Each row was made from one small tree. The marks that hang from a mark follow it in brackets, in the order of their numbers. Every link used is in the known rows. Write each row's tree.
Known rows
Q655(Q362(Q689)): [-0.78 -0.79 -1.49  0.44  0.01  1.13 -0.54  1.23  0.03  1.77 -1.20  1.78
 -3.43 -1.68 -2.02  0.42 -0.09  1.10 -1.01 -2.57]
Q191(Q601(Q689(Q6 Q362(Q229)))): [-1.83  3.04  1.47  2.71 -2.21 -1.54 -0.70  1.91  2.47  3.86  0.23  0.26
 -1.94  1.45  0.59 -3.90  1.15  2.08  0.93 -2.22]
Q6(Q229(Q362)): [ 4.34 -1.15  1.47 -1.23 -0.01 -1.67 -0.44 -0.22  2.80 -0.76 -0.61  0.69
 -0.05 -0.13 -2.60  1.04 -0.90  1.59  1.05 -0.81]
Q229(Q362(Q689(Q6 Q601(Q191)))): [-1.10 -0.11 -3.36  0.03 -3.75 -1.47 -1.56  1.12  1.10  4.74 -0.88  1.88
 -0.51 -1.88  0.90  1.04  0.54  4.18  1.35 -0.45]
Q229(Q6): [ 1.58 -3.28  0.68  1.24 -0.36 -2.34 -3.75  0.62  2.35 -1.93 -1.49  1.79
 -2.27  1.91 -4.47 -0.49 -0.48  2.28 -0.43 -1.84]
Q191(Q601(Q689)): [ 2.40  1.59  1.77 -1.60  2.51 -1.28 -1.93 -0.52  1.89  0.25 -2.22  1.78
 -3.47  2.16 -2.48 -0.89 -0.29  2.46 -1.07 -1.16]
Q128(Q655(Q362)): [ 0.95  0.33 -0.88  1.48  0.83  2.03  0.07  1.28  0.08  0.90  1.18  0.03
 -1.46 -1.06 -2.53  0.55  1.13 -2.07 -1.80 -3.90]
Q6(Q229(Q362(Q689))): [ 2.68 -1.91  1.18 -2.09 -0.78 -0.60  1.40  0.04  0.97  1.04 -1.26  1.15
 -1.41 -1.24 -0.43  1.19 -1.76  2.78  1.70 -0.47]
Q655(Q6 Q128 Q362(Q229 Q689(Q601(Q191)))): [-8.01  2.44 -2.03  3.37 -2.21  0.46  5.53  4.06 -2.31  3.29  2.90  3.20
 -3.14 -2.35  2.63  0.32  4.96  1.31  0.86 -2.98]
Q655(Q6(Q229(Q362)) Q128): [ 2.40 -0.89  1.21 -0.18 -1.34  0.40  3.45  2.95 -0.27 -1.85  0.63 -1.28
 -1.48  1.17 -0.41  2.26 -0.21  2.69  2.14 -1.66]
Q689(Q6): [ 0.87 -1.25 -0.66  0.41 -1.43 -1.29 -6.08  1.26  2.76 -1.20 -0.92 -1.51
 -2.16  0.82 -2.84  0.08 -0.68  2.96 -0.37 -1.27]
Q229(Q6 Q362(Q689)): [ 3.20 -4.06 -0.31  0.47 -3.11 -0.74  0.19  0.73  0.02  1.23 -3.74  2.76
 -2.35  0.36 -1.20 -0.01 -1.87  3.51  1.89 -2.21]
Q128(Q655(Q6 Q362(Q229 Q689))): [-4.17  0.43 -0.11  3.12 -3.41  3.65  5.55  1.78 -1.82  1.84  2.08  0.97
 -3.80 -1.98  1.88 -1.08  3.41 -0.87  1.48 -3.74]
Q601(Q191 Q689(Q6 Q362)): [-0.45 -0.15  0.42  2.16 -1.21 -0.62 -2.35  2.44  4.54  6.80  2.74 -0.12
  0.96 -0.08 -3.53 -1.15  1.53  1.28 -0.89 -2.68]
Q362(Q689(Q6(Q229) Q601(Q191))): [-4.59  0.35 -0.66 -1.35 -0.75 -2.27 -1.14  0.69  3.73  2.07  2.41  0.06
  0.94 -0.82  1.08  1.67  1.20  3.28 -0.98  1.11]
Q6(Q229): [ 1.31 -1.38  1.82 -1.52  2.03 -1.93 -2.00 -0.49  3.58 -2.37  0.99  0.25
 -0.39  0.56 -3.40  0.67 -0.21  1.52 -0.83 -0.24]
Q362(Q689): [ 0.38 -2.15 -0.54 -0.83  0.50 -0.83 -2.45  0.22  0.48  0.73 -1.68  1.28
 -3.79 -0.81 -2.05  0.43 -1.60  3.37 -0.17 -1.24]
Q689(Q6 Q362 Q601(Q191)): [-3.35  1.08 -3.74  2.62 -2.13 -2.55 -4.49  2.93  3.37  4.29  2.85 -0.07
  1.30 -0.71 -1.92 -0.31  1.34  1.82 -1.42 -0.98]
Q6(Q229(Q362(Q689(Q601)))): [ 0.84  0.41 -1.65 -1.04 -1.31 -1.78  0.67 -0.12  0.42  1.82 -1.18  1.47
 -0.75 -0.59  1.97  1.76 -1.52  4.44  1.30  0.43]

Write each row's tree
[ 0.81 -0.37  0.68  1.52  1.45 -1.26 -0.55  1.98  3.61  6.70  2.63  2.34
  0.50 -0.62 -4.98 -1.34  1.53  0.33 -1.34 -3.06] : Q601(Q191 Q689(Q362))
[ 0.18  0.75  1.32  3.60 -0.64 -1.82 -0.71  1.18  2.37  5.25  0.84  2.52
 -1.48 -0.35 -1.74 -2.73  0.87  1.73  1.11 -3.12] : Q601(Q689(Q362(Q229)))
[ 1.13  0.10 -0.35  2.76 -2.16 -0.25 -3.66  2.60  2.91  4.95  0.57 -1.36
 -0.92  1.37 -2.05 -0.89 -0.88  3.21 -0.23 -2.66] : Q601(Q689(Q6 Q362))
[ 1.62  1.94  0.23  0.35  1.44 -0.97 -1.22  1.59  1.47  3.39 -0.62  1.08
 -2.30  2.20 -2.57 -2.17 -0.63  1.82 -1.46 -1.98] : Q191(Q601(Q689(Q362)))
[ 0.43 -0.53  1.57  0.34  0.23 -1.22 -3.24  0.81  4.89  3.84  1.03  0.77
 -0.53  0.47 -3.61  0.11  1.60  1.87 -0.64 -1.43] : Q601(Q191 Q689(Q6))
[ 0.34  2.28  0.22  1.12 -1.28 -0.36 -2.48  2.29  2.42  3.47 -0.28 -1.30
 -1.91  2.81 -1.32 -2.05 -0.62  2.58 -1.22 -1.80] : Q191(Q601(Q689(Q6 Q362)))
[-3.00  1.66 -2.19  2.10 -2.50 -2.69 -4.08  2.61  3.22  1.74  2.49 -2.31
  1.50  1.25  0.16  0.47 -0.61  3.02 -0.87 -0.20] : Q689(Q6(Q229) Q362 Q601)
[ 0.83  1.63  1.20 -0.96  0.04 -0.92 -3.57  0.19  3.00  0.32 -1.98 -0.24
 -3.09  2.98 -1.06 -0.77 -0.43  3.55 -0.77 -0.56] : Q191(Q601(Q689(Q6)))
[-4.93  0.64 -1.07  0.62  0.18 -3.77 -0.02 -0.13  1.53  3.56  1.29  4.72
 -2.08 -3.04  0.48 -1.12  2.43  2.08  0.78 -0.67] : Q362(Q229 Q689(Q601(Q191)))
[-0.36 -0.34  3.45 -1.00  1.07 -1.29 -1.22  0.12  6.51  2.49  2.88 -0.13
  1.70  1.04 -2.42  0.67  2.54  1.38 -0.90 -0.30] : Q601(Q191 Q689(Q6(Q229)))
[-0.93 -0.66  0.30  1.11 -1.92 -1.37 -2.88  2.59  3.90  1.05  2.61 -2.94
  1.07  0.61 -2.06 -0.12 -0.64  1.71 -0.48 -0.95] : Q689(Q6(Q229) Q362)
[-4.73  1.03 -0.36  2.98 -2.93  0.87  1.31  3.79 -1.89  2.15 -0.06 -0.02
 -3.84 -1.87  2.62  0.19  1.07  2.09  1.13 -3.82] : Q655(Q128 Q362(Q229 Q689(Q6)))
[ 0.97 -1.62  0.72 -0.98 -2.00  1.68  5.59  2.90 -2.01 -0.40 -0.05 -1.14
 -2.81  0.34  1.85  2.40 -1.37  4.25  2.71 -1.65] : Q655(Q6(Q229(Q362(Q689))) Q128)
[-2.33  0.75  1.50  3.57 -2.35 -1.94 -0.63  2.24  4.78  7.05  3.36  1.53
  0.68 -1.44 -1.86 -2.94  3.25  0.59  1.07 -2.95] : Q601(Q191 Q689(Q6 Q362(Q229)))
[-4.06 -0.88 -1.01  2.78 -2.59 -3.67 -0.99  0.09 -0.02  0.71 -1.70  4.28
 -3.11  0.53  1.79 -1.31  0.40  4.06  1.11 -1.27] : Q362(Q229(Q6) Q689(Q601))
[-2.71  0.49 -2.64  0.81 -0.95 -3.14 -5.44  1.05  3.52  1.48  1.22  0.64
 -0.20 -0.20 -2.29  0.57  1.93  2.75 -1.07 -0.18] : Q689(Q6 Q601(Q191))
[-3.35  0.37 -1.48 -0.90 -1.94 -1.70 -2.73  0.72  2.14  0.11  0.12 -1.14
 -0.75  0.95  2.56  1.68 -1.08  5.16 -0.29  1.27] : Q362(Q689(Q6(Q229) Q601))
[-1.71 -1.39  2.83  4.44 -1.11 -2.95  1.66  1.99  3.95  6.19  2.61  4.44
  0.64 -0.27 -3.63 -3.60  3.38 -0.56  0.36 -3.65] : Q601(Q191 Q689(Q362(Q229(Q6))))
[ 3.13  2.16  2.86 -2.17 -1.29 -0.51  0.37  0.00  3.51  0.75 -1.80 -0.64
 -0.57  2.94  0.40  0.05 -0.26  2.74  0.97  0.23] : Q191(Q601(Q689(Q6(Q229(Q362)))))
[-5.40 -1.16 -0.29  2.19 -1.41 -4.22  0.81 -0.08  1.70  2.42  0.45  5.35
 -1.14 -0.80  0.03 -1.52  2.80  2.11  0.72 -1.19] : Q362(Q229(Q6) Q689(Q601(Q191)))
[-3.94  0.33 -0.55  2.76 -3.96  0.49 -0.66  1.80  0.99  2.38 -0.30  0.92
 -3.17 -2.34  0.98 -1.28  1.81  1.38  1.28 -2.71] : Q655(Q362(Q229 Q689(Q6)))
[ 1.15 -1.63 -2.82  1.60 -3.60 -1.79 -0.78  0.63 -0.84  1.85 -3.63  3.39
 -2.26  0.85  0.95  0.67 -1.73  4.95  1.58 -1.30] : Q229(Q6 Q362(Q689(Q601)))
